What can hang from each mark:
J120: J260
J260: J120 J493
J85: J553 J932
J595: J553 J715 J891
J715: J493 J595
J553: J85 J595
J739: J357 J806
J493: J260 J715
J932: J85 J595
J357: J715
J806: J739

Each row was made from one small tree. The marks that hang from a mark follow it in brackets, in the order of their numbers. Every link used is in the known rows. Write each row's tree.
Known rows:
J260(J120 J493(J715(J595))): [ 14   6  -2  -3  -3  -2   0  10  -6  -4 -12  -1   0   1  -6   8   9  -3
  -2  -5  -3   4   4  -2 -18  -9  -2  -1  16  -5   2   7   5   0   1  -1
  12 -10  -9  -1  -1 -20  -2  -4  19  -5  -1   5  -6   8]
J553(J85 J595(J715)): [ 10   4   2  -6  -5   7  -4   6   3  -5  18  20   4  -4   6  -1   0   0
 -10   8  -4  -6   3 -10 -11  13   0  -4  -5  -7  -7   3   6   5   1   0
   7   5  -7   0  -7   4   5  -2 -23  -1  -1  -1  -6  -3]
J739(J357): [ -1   4   3   2  -2  -3  -5  -1   2  -3  -2 -12   3   0  -2  -8   2  -4
   0   0   4   5   1   7  -2  -4   1   4  -9   2   0  -3   2   5  -5   0
  -4  -1  -4  -1  -3   6   2   6  -8  -2   0  -4   6  -1]
J357(J715(J493 J595)): [ 11 -11  -1  -6   3  -3   0   1  -6   2   2  -7   0   4  -1  11   0   0
  -3  -1  -2   3   2  -6   9 -13  -1   2   9  -1   3  -1   2   6   0   1
   1  -5  11  -3  -3   5 -11  -1  22  -4   5   2  -1   5]
J357(J715(J493)): [13 -8 -2 -3  5 -6 -3  1 -1 -1 -2 -3  2  5  1 -1  2  1 -1 -6  2  0  1 -1
  8 -5  1  2  2  0  1 -4  2  0 -2  2 -7 -3  9 -4 -2 20 -8  4  9 -3  1  3
  4  3]
J493(J260(J120) J715): [ -2   9  -9  -1  -2  -3   2   9   4  -6 -15 -10  -2   2  -3  -8   7   5
   6  -6   4   2   2  -1 -15   0   2   3   8  13  -2   5   0  -6   0  -1
  -2  -7 -10  -3   4  -2   8   5  -2  -3  -6   7   1   2]
J932(J85(J553) J595(J715)): [  9   0   1   1   2   5  -7   4  12  -1 -12  20   0  -4   6 -11  -1   2
  -1  -5  -2   1   8  -2 -10   7  -4  -2   0 -18  -3  -2   4  -6   2  -1
   0   9 -10   2   3   9  10  -6  12   0   0 -11   1  -3]
J932(J85 J595(J553 J715)): [ -5   5   3   1   1   6  -1   5   7   0  -2  21   1  -4   9  -6  -4  -2
  -5  -5   0  -2   2   7 -19   4  -5  -4  -5  -4   0  -1   2   0   3   1
   0   6  -3   4  -4   0   4  -2   8   2   3  -8   2  -8]
J806(J739(J357)): [ 12  -6  -1   6  -6  -2  -5  -2   4  -1  -3 -14   5   0   1 -10   1  -3
   3   3   4   1   0  10   5   5   2   5 -15  -4   7  -5   5   4  -2  -2
  -3   3  -4  -1   1   8   4   4 -23  -1  -4  -7   8  -1]
J932(J85): [ -4   5   0  -2  -1  -1  -4   5   3   2   2  12   1   2   2  -9   2  -1
  -1  -4   1  -5   2   5  -3   2  -1  -1  -1  -9   3  -1   7  -2  -3  -1
   7   5  -1  -1   2   3   5  -1 -18   2  -5  -6   0   0]
J85(J932): [ -1   8   3   1   4  -5  -1  -1   5   2  -9  19   0   2  -2  -9   8  -1
  -4   1   1   2  -1   3  11   4   0  -1   2  -5   2  -4   5  -4  -4   0
  -6   3   9  -2   4  12   2   7 -16   2  -8  -1   0  -3]
J715(J595(J553(J85) J891)): [-25   6   1   2   0   6   5  -7  -9   3  15  19  -2  -3   3   7  -6  -5
  -3   8  -8  -9  -7   2   5   3   1  -6  -5  -5  -4   2  -9   2  -3  -1
  14   2   5   5  -3 -16   2  -8 -20   4   0   2  -8  -2]
J595(J553): [-18   8   3   5   0   0   3  -2   0   1   0  15   2   2   2  -9  -3  -1
  -4  -5  -2  -4   0   5   5  -1   2  -2 -10   8  -5  -1  -4  -2  -3   1
   2   2   6   2  -2   3   1   4 -16   2  -2   1   1  -4]
J739(J357(J715(J493(J260))) J806): [ 15  -8  -4  -2  -5  -7  -4   4   1  -2   1 -49   1   0 -11  -8   1   6
   8  -5  10   4  -2   1   9  -2   2   6  -8  13  -1   1  -1   1   5   1
 -22  -1  -5  -7   1   9 -11  11  16  -1   1   1   5   1]
J715(J595(J891)): [-8 -3  3  2  2  0  5 -8 -4  4  5  2 -2  1  2  8 -4 -1  0  3 -6  1 -1 -4
  5  1  1 -3  6  0  2 -2 -2  7 -5  1  4  3  4  3  2 -9  0 -3 -7  3  0 -3
 -1  2]
J120(J260): [-22   2  -2   4   2  -3   1  -4   5   2   3  19  -2   3  -3 -10   5   6
  -4   0   0   2   3   1   8  -2   2   1  -3   6   0  -5   5  -6   0   1
  12  -3  -3  -2   0  13  11   6 -25   3  -2   3   2  -1]
J493(J715(J595(J891))): [ -2  -2   1   2   4   2   9  -9  -5   0   4 -10  -3   0   2  12   3   2
   5   5  -5   1   0   3  -4   1   2   0  11  -2   5   3   1  -1  -6   1
   7  -1  -1   3   1 -12   1   1  10   1  -3  -1  -2   4]
J715(J493 J595(J553(J85) J891)): [-16  -2   2  -1   1   3   3  -5  -9   6  18  15  -1  -1   0   9  -6  -4
   1   9  -8  -6  -7  -2  11   2  -1  -2 -12  -5  -2   0 -12   1  -2  -1
   4   4   7   2   0  -7  -2 -13  -3   2   4   5  -5  -2]
J715(J493(J260) J595(J553 J891)): [-20  -1   4  -2   1   1   8  -7  -4   6   6  -6  -4   1  -4   6  -8   4
   6   2  -5   1  -5  -7   9  -1   2   0  -9  14  -2  -1 -15  -1   1   0
  -3   1   6  -2   5 -11  -3  -9  10   3   5   8   2  -1]
J357(J715(J595)): [  7  -2  -1  -4   2  -2   0  -1  -6  -1   1   0  -1   2   1   9   0  -2
  -5  -3  -2   0   3  -3   5 -10   1  -3  15   0   2   0   3   8   0   0
  14  -5   8   2  -4  -4  -9   4   5  -2   2  -3  -2   4]
J120(J260(J493(J715(J595)))): [ -5   0  -2   1  -1  -1   2  -1  -3   0   4   6  -4   1  -8   5  10   4
  -4   0  -3   4   4  -1  -5  -8  -1   1   7  -5   3   3   8  -7   3  -1
  28 -14 -14  -2  -2 -13   3   0  12  -2   2   4  -5   6]
J932(J85(J553)): [ -8   4   0   2   1   1  -8   1   5   0  -8  19   0   1  -1 -12   0   0
   2  -6  -1  -5   2   1   5   3  -1  -2   1 -16  -5  -1   3  -9  -2  -4
  10   7  -5   0   6   5   8  -4 -12   1  -5  -3  -1   1]
J493(J260 J715(J595)): [ -3   2  -3  -2  -3   0   5   1  -1  -1   3 -17  -4   1  -3   2   6   7
   4  -1  -5   2   3  -3  -4  -7   3   2   4   7   0   5   1  -2   0  -1
  13  -7  -7  -2   2 -15   3   4  14  -4  -1   1  -1   5]
J493(J260(J120)): [ -7   8  -5  -2  -3  -5  -1  10   6  -3 -15   1  -1   2  -3 -11   1   4
   2  -7   2   2   1  -9  -4   0   2  -1   3  14  -4   0  -1   1   1   1
  -2  -3  -3  -4   4  -1   8   2 -19  -2  -4   6   2  -1]
J806(J739(J357(J715(J595)))): [ 20 -12  -4   2  -5  -2  -5  -3  -2  -1   0 -22   2  -1   0   6  -2  -6
   0   2   4   1   1   5   8  -6   1   5   3  -6   8  -2   5  10   3  -2
   7  -5   0   2  -2  -7  -8   3  -2  -3   2  -8   3   5]
J739(J357 J806): [  5   0   1   5  -6  -3  -1   1   1  -1  -1 -26   5  -3  -8 -11   2   1
   3  -1   3   5   2   8   4   1   1   2 -11   4   1   1   4   4  -1   1
 -17   6  -7  -1  -2   2  -1  11 -10   3  -4  -9   1  -1]
J553(J595): [  1   8   6  -4   0   0   1   4   3  -2   7   8   4   2   5  -2  -1   0
  -6   3  -2  -2   4  -5  -4  -1   1  -2  -5   5  -3   3   7   1  -1   0
   0   3   0   0  -3   6   2   1 -24  -1   1   2  -1   0]
J715(J493 J595): [  1  -8   3  -3  -1  -2   0   1  -4   4   2  -1   2   3  -4   5   1   1
  -1   1  -8   5   4  -5   9 -11  -2   3  -4  -2   4  -1   1   5  -3   1
  -1   1   6  -3   0   1  -5  -5   9  -2   4   0   0   4]
J120(J260(J493(J715))): [ -1   4  -2   3   1  -4   1   1   3  -2   0  10  -4   3  -6  -7  12   5
  -2  -4   3   2   3   4  -7  -1   1   2   2  -3   1   2   9 -15   1  -1
  19 -11 -15  -3  -1   5   7   6   0  -1  -2   8  -1   3]

Write each row's tree:
[ 27 -15  -4   1  -2  -6  -7  -1   1  -2  -4 -25   4   2   0  -3   1  -3
   5   1   9   1  -1   6   9  -1   1  10  -9  -6   8  -6   4   3   1  -1
 -11  -1   3  -3   1  20  -8   4   3  -3   1  -2   9   2]	J806(J739(J357(J715(J493))))
[ -1   2  -3  -5  -2  -6  -2  11   5  -1 -14  -4   0   4  -6  -9   3   5
   5  -5   2   4   1  -9  -1  -2   0   3  -5  12  -3  -2  -5  -1   2   1
 -14  -1  -1  -8   7   9   3  -3  -1  -3  -1  10   4   0]	J715(J493(J260(J120)))
[ 10   1   2  -2   1   3  -4   8   9   0  -4  14   0  -3   8  -7   1   0
  -3  -3   0   0   6   2 -20   6  -5  -1  -1  -9   5  -2   9   4   1   2
  -1   6  -7   2  -2   5   7  -1   4   1   1 -12   3  -4]	J932(J85 J595(J715))
[ -7   5   5   3   4   7   4  -1   6   2   0  19  -2  -5  12  -2  -8  -2
  -1   0   2  -4  -3   6 -20  15  -4  -6  -1  -5   1  -3  -2  -1   2   2
  -6   9  -2   7   0  -2   6  -5   3   6   3  -7   3  -8]	J932(J85 J595(J553 J715 J891))
[ 12   2   4   4  11   2   1  -9  12   1 -19  22  -3  -4   5  -5   1   1
   0   4   1   5  -1  -4   4  18   0  -4  10 -13  -2  -5  -2  -9  -1   2
 -24  10   0   3   9  13   9  -2  12   5  -5  -3   0  -7]	J85(J553 J932(J595(J715 J891)))
[ -8   3  -5  -2  -1   1   7   1  -1  -2  -8 -18  -6   0  -1  10   2   5
   8   2   0   3  -1  -6 -12   0   2  -1  17  12   2   6  -5  -2   0   0
   1  -7  -6   0   7 -22   6  -3   8  -1  -4   7  -2   4]	J493(J260(J120) J715(J595(J891)))
[-11   1  -3   0   4   4   3  -7 -12   1  16  12  -3  -2   6  11  -8  -6
  -4   5  -2 -12  -8  -1   5   1   1  -7   7  -3  -5   3  -8   1   0  -1
  14  -4  10   7  -6 -12  -6  -4  -9   3   2   3  -9  -1]	J357(J715(J595(J553(J85) J891)))
[ -4   3  -6  -4  -4   0   4   8  -2  -4 -10 -15  -3   0  -5   5   6   5
   4  -2  -2   5   3  -5 -12  -9   1   2  13  12   0   6   0  -1   2  -1
   7  -9  -7  -2   3 -19   5   1  10  -5  -1   5  -3   4]	J493(J260(J120) J715(J595))
[ 21 -10  -1   1  -2  -6  -3   2  -3  -2   0 -38   4   0  -8  -4   1   1
   5  -3   8   5  -1   7   9  -4   0   6  -5   4   2   1   3   4   1   2
 -26   1   0  -4  -3  15 -12  10  15   0   0  -3   3   2]	J739(J357(J715(J493)) J806)
[ -1   3   2   0   9   1  -2  -3   8   3 -12  20  -2  -1   8  -9  -3  -1
   6  -2   0  -5   2   2  -5   7  -2  -4   1 -18  -2  -1   1 -10  -1  -2
  -4   9  -4   5   7   7  12  -9  -4   4  -1  -4   1  -1]	J932(J85(J553) J595(J891))
[  9  -7  -1   1  -4  -2  -1   0  -7  -1   4 -36   2  -3  -7   6  -2  -2
  -1   0   3   5   1   4   8  -9   0   1   8   5   3   5   5  11   4   0
  -8  -2  -2   1  -6 -10 -13  11  12   0   1  -9  -4   4]	J739(J357(J715(J595)) J806)
[  6  -3  -4  -3  -5  -1  -3  10   7  -2 -14  -4  -1   1  -6  -4   1   7
   3  -4   1   8   2 -13  -7   7   0   3   0  12  -2  -4  -4   2   4   4
 -15   2  -4  -9   6   6   4  -3  11  -2   1   6   4  -3]	J595(J715(J493(J260(J120))))
[-19   9   0   4   2   3   3  -5  -5   1  12  23   0  -1   4  -6  -5  -4
  -1   5  -2 -12  -7   4   4  12   2  -6 -12  -3  -6   0  -9  -4  -5   0
   6   4   4   5  -1   1   6  -3 -33   5  -4   3  -4  -5]	J595(J553(J85) J891)
[ -9  13   5   0   7  -2   4   0   6   2 -12  24   2   0   4 -10   2  -4
  -6   0   2   0  -1   9   1  -3  -2  -3  -7   2  -2  -1   0  -8   1  -1
 -14   1  12   3   0  10   3   4  -6   2  -2   0   1  -8]	J85(J932(J595(J553)))
[ 23  -7  -6   4  -3  -4  -6  -2   2  -3  -5 -20   3   1   2  -5   1  -5
   1   0   9  -2  -1   9   5   2   2   5  -2  -6   7  -4   6   6   0  -2
  -2  -3   0   1  -2  11  -4   9 -13  -3  -2  -6   6   1]	J806(J739(J357(J715)))
[ -4  -6   2  -2   3   0   3  -2  -8   2   3  -1   1   2  -1  11  -4  -2
  -3  -4  -2   0  -1   0  10 -13  -1   1   2   5  -1  -1  -5   1   3   0
   3  -5  15   0  -5  -1 -14  -1  21  -2   9   4  -1   2]	J357(J715(J493 J595(J553)))
[-17   3   3   6   3   5  12 -11  -7   1   8  -5  -2  -1   3  13  -1   0
   2   2  -4  -3  -4   7  -3  -1   2  -1   5   4   1   4  -7  -5  -4  -1
   5  -1   3   6   0 -18  -2   1  11   2  -1   2  -3   1]	J493(J715(J595(J553 J891)))
[-22   6   1   0  -3   4   0   1  -8   1  14  24   1  -2   0   2  -2  -4
  -7   3  -9  -7  -2   0   6  -6  -1  -4  -9  -3  -6   3  -5   2  -1  -2
  19  -1   4   4  -5 -13   1  -5 -20   1   2  -1  -8  -1]	J715(J595(J553(J85)))
[  7   4   4  -3  -1   8  -1   0   3  -2  23  17   1  -4  10   6  -5  -1
  -5  14  -2  -8  -2  -9 -11  23   0  -6  -2  -7  -7   3   2   3  -2   1
   0   8  -5   2  -3   2   6  -6 -25   3  -2   1  -6  -4]	J553(J85 J595(J715 J891))
[  4   1   7   0   2   9  -4  -5   8   0   8  18  -1  -5   6   4  -8   2
   0   7  -1  -4   1  -9  -8  21  -1  -6   7 -13  -7   1   3  -7   2  -2
  -2  15  -9   2   6   0   7  -8  -6   5  -2  -3  -3  -2]	J932(J85(J553(J595(J715 J891))))
[ 26 -20  -4  -2  -4  -3  -5  -2  -4   1   2 -27   3   1  -2   9  -1  -4
   3   4   4   3   0   2  12  -9  -1   9  -4  -7  10  -3   4   9   3  -2
  -3  -5   6  -2  -1   3 -12  -1  16  -5   5  -5   5   5]	J806(J739(J357(J715(J493 J595))))
[ -1  -5   2  -2   0  -1  -2  -3  -9  -1   3 -22   2   0  -5  12  -5  -6
  -1   0   4   4  -3   4   5 -17  -2   5  -4   7   1  -1  -6   6   2  -1
  -3  -8   9   0  -7  -4 -14   1  31  -3  11   1   2   1]	J739(J357(J715(J493 J595(J553))))
[ -9   3  -2   1  -6   2   1   8   5  -2 -10   3  -1  -1  -5  -4  -3   5
   1  -5   1   6  -2  -8  -5   6   0   2  -6  17  -6  -3 -11   0   5   3
 -15   2   0  -6   4   1   1  -3  13  -2   3   8   4  -6]	J595(J553 J715(J493(J260(J120))))
[ -6  -6   3   0   6   1   6  -9 -10   4   6  -4  -2   2   2  17  -8  -2
   1   0   0  -2  -6  -1  11  -6   0  -2   8   4   1  -1 -10   2   0   1
  -3  -2  16   2  -1  -3 -13  -4  20   2   6   5   0   1]	J357(J715(J493 J595(J553 J891)))
